What can hang from each mark
j_590: j_400 j_708
j_137: j_400 j_916
j_41: j_708
j_432: j_233
j_95: j_419
j_387: j_400
j_233: j_916
j_400: j_95 j_387 j_555 j_659 j_900
j_916: j_137 j_223
j_555: j_419
j_708: j_41 j_223

Every row comes from one small tree of marks. The marks that hang from a mark follow it in brackets, in the order of their numbers. Every link used is in the known rows. Which tree was each row made from?
Known rows
j_590(j_400(j_387 j_659 j_900) j_708(j_41 j_223)): [-29.3  28.6 -27.4   6.2  14.0  25.3 -16.9 -32.4 -33.5 -20.8  -7.7   2.6
 -11.3 -30.1 -22.8  48.8  21.7 -38.4  -2.8  63.4   9.4  51.5 -15.0 -10.4
 -10.7   6.0]
j_233(j_916): [-31.6 -10.2  45.1   2.3  43.1  11.1  13.2   1.2  34.8 -14.7  -0.7  19.5
 -10.7 -21.9 -18.1 -20.4  28.1  13.6  -8.1  -1.5 -26.6 -50.1 -27.9 -37.8
  18.3  35.0]
j_400(j_387 j_555 j_659 j_900): [-42.1 -10.8  20.6  -0.6  -6.4   8.2  -0.1   5.5 -23.9  -4.8 -31.5  -3.5
 -24.1 -18.1 -32.5   7.3  33.6   8.5  -8.2  36.6  -6.9   3.1  -6.4 -11.0
   3.1  -3.5]
j_916(j_137 j_223): [-35.6 -10.9  36.9  16.2   7.0  11.1  23.9   5.0  49.9  -2.8  -1.8  10.6
  -7.6 -29.2 -16.2  -3.1  -4.1  -8.6 -23.0  18.0  -5.9 -38.4 -18.7 -24.6
   4.6   2.1]
j_916(j_137(j_400)): [-35.5  -9.3  23.1   8.7  10.6  10.6   8.8   7.6  29.4  -9.9   1.0  47.4
   2.2 -29.0 -18.1  -2.0  26.7  -0.7 -24.7 -10.2 -33.0 -23.5 -27.1 -13.0
   4.9  -1.6]
j_432(j_233(j_916(j_223))): [-39.5  -9.9  54.6  -3.5  25.9  11.5  25.1  19.2  35.8 -12.9   9.7   6.7
 -16.7 -24.1  -9.6 -24.1 -26.4   2.9  -1.0  24.1 -24.4 -43.3 -25.7 -21.4
  20.0  30.0]
j_400(j_387 j_659 j_900): [-37.9   2.6  16.4  -1.8   1.1   5.7   5.7  13.4  -3.7  -0.8 -25.6  17.1
 -22.5 -25.6 -31.8  -9.2  26.4  -2.1  -1.9  35.7   7.9  -2.9 -18.1 -15.5
  13.2  16.0]
j_233(j_916(j_137(j_400(j_95)) j_223)): [-27.2 -13.0  35.3  13.9   0.8  12.7  20.3 -12.8  26.1  -8.2  15.3  29.6
   3.8 -24.0  -9.9 -28.0   0.0   2.9  -8.2 -27.2 -18.4 -24.9 -24.7  -4.4
 -21.9   5.5]
j_387(j_400(j_95 j_555 j_659 j_900)): [-20.0 -22.3  12.3  -2.0 -10.2  12.8  -3.0   1.6  21.6  -5.7 -24.0 -21.1
 -22.2 -19.6 -22.4  46.3  11.9  13.9   5.6   9.7 -18.3 -12.3 -17.3  -9.0
 -24.3  -2.3]
j_137(j_400(j_555 j_900) j_916): [-53.6 -19.7  34.1  -2.0   8.0  12.1  -1.5   8.0 -32.5 -13.7 -11.1   1.0
 -15.0  -2.6 -31.3  -7.1  47.8   2.6 -30.6 -16.9 -57.2   9.0 -22.6  -5.5
  -8.6   5.6]
j_432(j_233(j_916(j_137(j_400) j_223))): [-43.5 -14.7  43.4   2.9   3.4  13.8  28.6  20.6  16.4 -13.7  19.8  35.9
  -5.1 -32.2  -8.9 -40.4 -21.3  -2.1  -6.1  -7.8 -39.0 -17.5 -24.8   9.7
   2.1   6.5]
j_400(j_387 j_555 j_659): [-41.8 -15.3  26.7  -1.5  12.6  10.0  -6.9  -6.1  -1.8  -9.7 -23.1  -3.1
 -15.2 -18.5 -28.8  11.7  49.4  21.0 -11.8  47.5  -5.4 -20.2  -6.1 -20.3
   5.4 -12.6]
j_41(j_708(j_223)): [-31.3   2.5   4.4   3.3  42.1   5.5   5.9 -18.2  38.2 -21.5  -0.3  13.7
  -4.1 -24.2 -19.4  35.2   3.6  -5.7 -29.8  12.3 -36.4 -68.3 -14.7 -44.4
   2.1  14.0]
j_233(j_916(j_137 j_223)): [-34.8 -16.8  49.9  18.2  18.8  14.4  30.7   2.4  37.8  -7.4   7.4  15.5
 -10.0 -29.3 -15.1 -41.0  -0.3   0.2 -11.8  -2.9 -15.0 -36.4 -18.8 -18.8
   1.7  16.9]
j_432(j_233(j_916(j_137(j_400(j_95 j_659)) j_223))): [-28.3 -21.3  25.5   2.2  -3.2  14.3  20.1   8.3   0.3 -13.1  16.6  18.0
   1.5 -30.7  -7.8 -33.4 -32.4   7.4  14.3   4.3  -7.9 -16.1 -21.8  24.2
 -14.1 -10.0]
j_555(j_419): [-27.6 -13.3  33.8   0.1  13.3   3.8 -10.4  26.1  45.6 -11.1 -10.3 -11.1
  -9.9 -20.4 -18.0  33.8  27.9   7.0  -5.3   5.7 -14.0 -53.3 -25.2 -36.2
   6.5  26.2]
j_590(j_708): [-27.6  -0.1  18.4   8.9  32.8  11.2   7.7  12.2  42.3 -16.5  -7.7  44.1
  -9.4 -19.8 -14.7  27.3  29.1  -5.3 -13.8  12.6  -6.1 -33.4 -32.5 -51.0
  11.6  17.8]
j_590(j_400 j_708(j_41 j_223)): [-24.5  19.7 -13.6   6.7  46.2  27.2 -20.3 -40.4  19.4 -28.2   9.7  -2.1
  -1.7 -25.4 -11.4  69.1  22.2 -28.1 -22.1  45.7 -17.0   0.9 -23.3 -39.6
  -5.5  12.1]
j_400(j_95(j_419) j_387 j_555 j_659 j_900): [-27.8 -11.5  20.0  -4.2 -29.6   9.7 -26.4 -14.5 -13.7  -1.4 -24.1 -44.1
  -7.5 -12.2 -25.6  19.3  13.4  37.4   4.8  35.9  21.1  -3.1  -8.7 -28.8
 -21.4  -9.5]
j_400(j_95(j_419) j_387 j_659): [-22.2  -0.3  23.1  -7.0  -1.1   8.7 -22.7 -16.4  27.5  -2.4  -9.5 -20.3
   5.8 -14.8 -19.3   9.9  23.0  41.4   6.9  37.2  37.3 -30.7 -17.5 -40.6
 -11.9   3.9]
j_387(j_400(j_95(j_419) j_555 j_659 j_900)): [-18.7 -25.8  18.4  -5.9 -24.4  19.6 -17.0  -3.1  25.5  -3.5 -19.3 -55.3
 -12.9 -16.1 -20.3  39.3   5.3  38.4  13.1   9.4  -3.3 -11.4 -15.6 -18.4
 -38.0  -5.3]
j_916(j_137(j_400(j_95 j_387 j_659)) j_223): [-32.6  -3.1  14.7  11.3 -21.6   9.6   8.2 -14.3  13.7   0.3  -2.1  31.1
   6.8 -24.8 -18.1  -8.8  17.5   2.1  -6.5  17.1  16.1   0.9 -13.1   9.0
 -20.8 -20.2]
j_590(j_400(j_95(j_419) j_555 j_659) j_708(j_41)): [-17.6 -22.8   3.2   0.7  16.2  30.6 -48.4 -52.3  -6.5 -24.8  -4.7 -63.5
  11.9  -5.5 -11.9  77.0  13.6  29.6   3.6  52.9  18.2   9.1  -9.6 -36.4
 -37.2 -26.2]
j_590(j_400(j_387)): [-24.8  15.0  44.1  -0.8  23.1   1.3 -12.0 -29.2  41.1 -12.7  -6.2  26.8
  -8.6 -26.7 -21.3  15.0  43.5  -1.8 -20.8  45.5 -20.0  -3.2 -19.8 -36.0
  15.1  21.4]
j_432(j_233(j_916(j_137 j_223))): [-33.6 -14.9  50.9   3.7  12.0  11.7  29.0  22.1  29.1 -11.6  15.4  16.1
 -12.0 -34.8  -8.8 -31.0 -37.6  -0.7  -2.6  14.3 -21.3 -32.0 -23.7  -8.9
  12.3  14.1]

Which tree is each row?
[-39.6  -6.2  39.0   3.2  17.9  10.1   2.7 -10.3  22.4  -7.9   6.2   8.2
   3.7  -0.3 -17.1  -7.1  28.8   2.5 -27.5 -13.0 -18.9 -19.9 -27.3 -18.3
 -16.2  14.1]
j_137(j_400(j_95) j_916(j_223))
[-12.8 -13.1  15.3  -6.1 -14.5  16.9  -9.6   8.1  44.5   0.0 -16.4 -34.7
  -8.8 -19.9 -16.7  24.8  -3.2  29.0  18.6   6.7   9.5 -14.5 -27.2 -25.0
 -27.7  15.9]
j_387(j_400(j_95(j_419) j_659 j_900))
[-16.7 -25.2  18.0  -2.8  11.2  14.6  -7.3  -4.9  45.2  -9.8 -14.6 -21.6
 -12.2 -17.0 -17.6  53.6  30.4  28.6   1.4  17.8 -19.8 -31.6 -16.1 -17.3
 -25.7  -9.8]
j_387(j_400(j_95 j_555 j_659))
[-31.1  -5.3  21.0   9.0 -36.3  16.1  -4.6 -18.7  16.0   2.0   2.0  -5.9
  14.2 -20.3 -16.2 -18.8   9.9  25.6   1.8  15.3  31.9  -1.2 -12.7  -4.0
 -33.5 -22.4]
j_916(j_137(j_400(j_95(j_419) j_387 j_659)) j_223)
[-47.8 -10.3  42.0  15.5 -33.1  13.6  26.2  -4.4 -29.9  -3.8  -3.1  21.1
 -12.2 -24.8 -24.6 -44.2  16.9  -3.4 -14.0 -12.2 -38.5  28.5  -8.7  11.6
 -21.1  -1.2]
j_233(j_916(j_137(j_400(j_387 j_555 j_900)) j_223))
[-13.1 -13.2  15.4  -1.9  17.2  10.9  -0.1   2.4  61.1  -6.6 -10.0   0.6
  -9.7 -21.8 -15.4  36.0  20.7  17.4   6.4  17.7  -2.1 -38.4 -27.8 -22.7
 -13.2  10.7]
j_387(j_400(j_95 j_659))
[-47.5 -23.4  31.9  15.4  -7.7  18.6  14.7  -4.0  19.7  -8.4  -2.2   5.0
  -3.6 -20.5 -17.9   2.7  19.0   0.8 -33.9  -1.4 -39.7 -16.6 -10.9  -3.8
 -16.1 -25.8]
j_916(j_137(j_400(j_555)) j_223)
[-51.7 -18.4  24.0  12.7 -21.3  18.2  12.8  -8.9 -11.6  -5.0 -11.1   8.3
  -5.0 -22.9 -26.0 -13.1  33.6   6.2 -18.3  23.5 -10.8   7.5  -0.2  17.6
 -19.7 -37.8]
j_916(j_137(j_400(j_387 j_555 j_659)) j_223)
[-48.3 -17.1  26.1  -4.7  39.2  19.5   0.9   8.6 -15.8 -14.9  -3.5  16.6
  -2.9  -9.1 -29.7 -30.0  59.3  11.1 -14.8  -2.6 -21.7 -10.7 -25.6   1.8
  -2.4   2.7]
j_137(j_400(j_659) j_916)
[-47.1 -12.7  50.6   1.5 -19.4  10.5  18.9   6.1 -13.1 -12.2  13.7  27.7
  -5.0 -29.1 -14.2 -31.0  -1.2  11.7 -10.5   5.1 -43.3   6.0 -10.5  16.3
  -8.0 -11.6]
j_432(j_233(j_916(j_137(j_400(j_387 j_555)) j_223)))
[-35.7 -20.2  19.9  14.1 -38.1   9.6  10.2 -11.3   4.3  -2.8  -7.7   0.3
  -6.9 -19.8 -17.2  14.1  -9.5 -11.5 -23.6 -16.1 -27.6   0.6 -14.4  -0.9
 -28.3 -19.4]
j_916(j_137(j_400(j_95 j_555 j_900)) j_223)
[-17.1 -17.0  31.5  -4.4 -27.2  12.8 -17.4  -4.8  47.4  -2.1 -13.3 -43.9
  -9.1 -13.7 -15.4  49.9   1.9  35.5   0.1  -0.4 -25.3 -16.9 -21.6 -40.7
 -34.0  10.1]
j_387(j_400(j_95(j_419) j_555 j_900))
[-33.6 -21.4  27.5  -7.0 -14.0   6.0 -36.3   3.0 -38.4 -13.5  -8.7 -29.9
   6.4   1.7 -27.6  19.7  71.3  28.3   1.3  -0.2 -10.0   2.0 -11.2   7.9
 -39.1 -12.6]
j_137(j_400(j_95 j_387 j_555(j_419) j_659) j_916)
[-46.7 -14.8  33.5   1.0  -4.3  14.4  -9.4 -24.0 -28.0  -8.1  -7.4 -11.0
   1.4   2.4 -27.3  -6.5  49.6  18.4 -16.7  17.2  -7.1   7.7  -7.7   5.7
 -34.7 -19.5]
j_137(j_400(j_95 j_387 j_555 j_659) j_916(j_223))
[-28.1 -12.8  35.6   2.3  -5.9   9.5  18.8   7.2  19.1 -12.0  23.7  30.3
   2.8 -28.1  -2.6 -20.0 -35.0   1.6   0.7 -10.2 -26.0 -22.8 -27.3   4.4
 -10.3   4.3]
j_432(j_233(j_916(j_137(j_400(j_95)) j_223)))
[-22.3 -15.2  15.2  -4.2 -37.8  -0.6 -25.4  10.6 -19.4  -5.2 -29.5 -39.5
 -14.6 -15.7 -26.0  46.2  22.0  12.8  14.3  18.7  12.6  -6.0  -9.2 -10.6
 -24.0  -2.2]
j_400(j_95 j_387 j_555(j_419) j_659 j_900)
[-23.2  -7.7  14.8   4.6 -30.6   9.8  -6.9  -0.2  20.0  -2.0   1.0   3.7
   9.6 -22.8 -14.6   4.5  -8.2  11.9  -6.4 -24.5  -7.7  -8.8 -30.2 -21.4
 -21.5  -0.6]
j_916(j_137(j_400(j_95(j_419) j_900)))
[-35.9 -24.5  23.7  -6.0  18.2  17.3  15.3  22.9 -12.7 -19.1  11.7  41.0
  -4.3 -37.7 -15.6 -43.4  -3.0  12.7   9.9  -2.1 -27.6 -13.7 -25.0  22.8
   8.9  -5.5]
j_432(j_233(j_916(j_137(j_400(j_659)))))
[-31.8 -26.3  35.7  -4.4  -0.2   5.7 -31.8   6.5  -7.3 -16.8  -1.4 -33.6
   7.4   3.5 -20.7  37.9  55.1  22.2 -14.9 -29.5 -39.0 -21.9 -21.3 -12.6
 -34.2  -0.6]
j_137(j_400(j_95 j_555(j_419)) j_916)
[-20.3 -30.3  13.6  -2.3 -21.9   4.2 -20.3  15.6  -9.9  -9.6 -27.3 -56.9
 -16.3 -15.0 -23.3  48.0  10.0  11.4  13.8   2.7   3.8 -25.0 -12.4  -9.7
 -22.5  -4.2]
j_400(j_95 j_555(j_419) j_659 j_900)
[-61.4 -13.8  32.8   1.2 -14.9  16.7   6.2   1.2 -53.3  -4.6 -18.1  -9.9
 -16.5  -2.0 -36.8 -35.0  46.0   2.1 -19.6  13.3 -21.6  35.6  -7.1  19.8
 -20.7  -7.6]
j_137(j_400(j_387 j_555 j_659 j_900) j_916(j_223))
[-44.6   1.8  24.0   0.7 -17.9  10.1   3.7   0.1 -27.7   0.3 -10.9   6.3
  -6.8  -5.2 -28.7 -28.0  28.2  -4.2  -8.2   7.6   4.4  27.7 -16.5   8.8
 -21.7  10.5]
j_137(j_400(j_95 j_387 j_659 j_900) j_916(j_223))
[-24.0  -0.2   9.9   5.6  43.5  21.4 -17.0 -26.5  20.8 -23.1  -0.9  15.1
   0.4 -17.9 -12.2  61.8  23.8 -13.1 -20.7  45.2 -15.3   4.6 -24.5 -45.9
   3.3  13.3]
j_590(j_400 j_708(j_41))
[-35.2   7.1  35.8  -6.4 -21.0   5.6 -22.6  -2.4 -16.1  -1.7   0.0   3.3
   8.6  -1.0 -24.7 -14.0  31.8  21.3 -13.1 -12.4  -6.0  17.0 -29.1 -27.4
 -23.5  24.4]
j_137(j_400(j_95(j_419) j_387 j_900) j_916)
[-46.6  -4.3  41.3   2.7 -28.0   5.7  -4.6 -13.5 -27.4  -2.4  -7.5  -0.7
  -6.7   1.3 -26.5  -2.1  31.8   1.7 -27.5  -3.9 -29.7  26.0 -14.9  -7.2
 -30.5   4.1]
j_137(j_400(j_95 j_387 j_555 j_900) j_916(j_223))
[-32.1 -14.3   6.1  12.5 -27.2  14.0  17.3   1.5   3.3  -0.4  -9.9  12.3
  -5.3 -27.1 -19.6 -11.8 -14.1 -16.3  -3.2  -4.8   5.2   2.7 -18.7  15.7
 -21.8 -15.4]
j_916(j_137(j_400(j_95 j_659 j_900)) j_223)
[-10.7  -9.1  24.8  -4.7 -30.8  -0.3 -39.8 -21.0 -10.1 -12.4 -25.3 -47.5
 -12.4 -20.1 -24.7  52.0  25.9   1.4  13.9  33.6   3.1  21.0  -3.2  -2.5
 -27.6  -4.1]
j_590(j_400(j_95 j_387 j_555(j_419) j_659 j_900))
[-43.5 -23.4  28.0  14.9  13.6  25.5  31.2  -1.0   2.0 -11.0   4.5  18.9
  -5.1 -28.7 -20.3 -60.2  17.0   3.2   1.2 -10.2 -10.8 -11.4 -15.7  18.8
 -11.7  -5.7]
j_233(j_916(j_137(j_400(j_659)) j_223))
[-45.4  -2.9  13.4  13.1 -33.8  11.3  22.6  10.2 -16.4   3.1 -14.4  29.6
 -11.2 -30.8 -27.9 -34.8  11.2 -16.9  -9.6  13.5   2.5  25.5 -13.1  22.4
  -8.3  -6.8]
j_916(j_137(j_400(j_387 j_659 j_900)) j_223)
[-46.7 -13.9  46.5  -4.6  -7.6   3.5 -25.9  13.5 -23.7 -14.2  -6.1 -11.5
   1.5  -0.5 -28.4  13.7  78.5  19.9 -18.4 -10.3 -43.3   2.7 -15.2  -6.4
 -20.7   4.2]
j_137(j_400(j_387 j_555(j_419)) j_916)
[-45.6 -19.4  41.7   4.6   7.8  14.1  -4.4 -19.0  -1.1 -11.3   2.0 -18.5
   1.1   5.2 -19.4   7.2  37.4  10.6 -31.8  -5.0 -35.8 -18.9 -17.9 -14.2
 -28.8  -7.3]
j_137(j_400(j_95 j_555) j_916(j_223))
[-59.8 -20.7  49.2   3.6  17.0  19.3   5.3  -7.4  -2.5 -12.2  -1.1 -12.4
  -6.7   1.3 -24.9  -9.5  46.0   9.2 -37.0  -5.1 -48.6 -14.1 -15.4  -7.5
 -14.7  -4.2]
j_137(j_400(j_555) j_916(j_223))
[-12.4  -2.4  26.3  -4.0 -19.4  10.6  -9.4   7.5  63.8   0.6  -5.7 -21.2
  -6.1 -18.5 -13.2  36.3  -5.7  26.5   5.0  -4.0 -10.5 -20.7 -34.0 -43.0
 -20.1  30.4]
j_387(j_400(j_95(j_419) j_900))
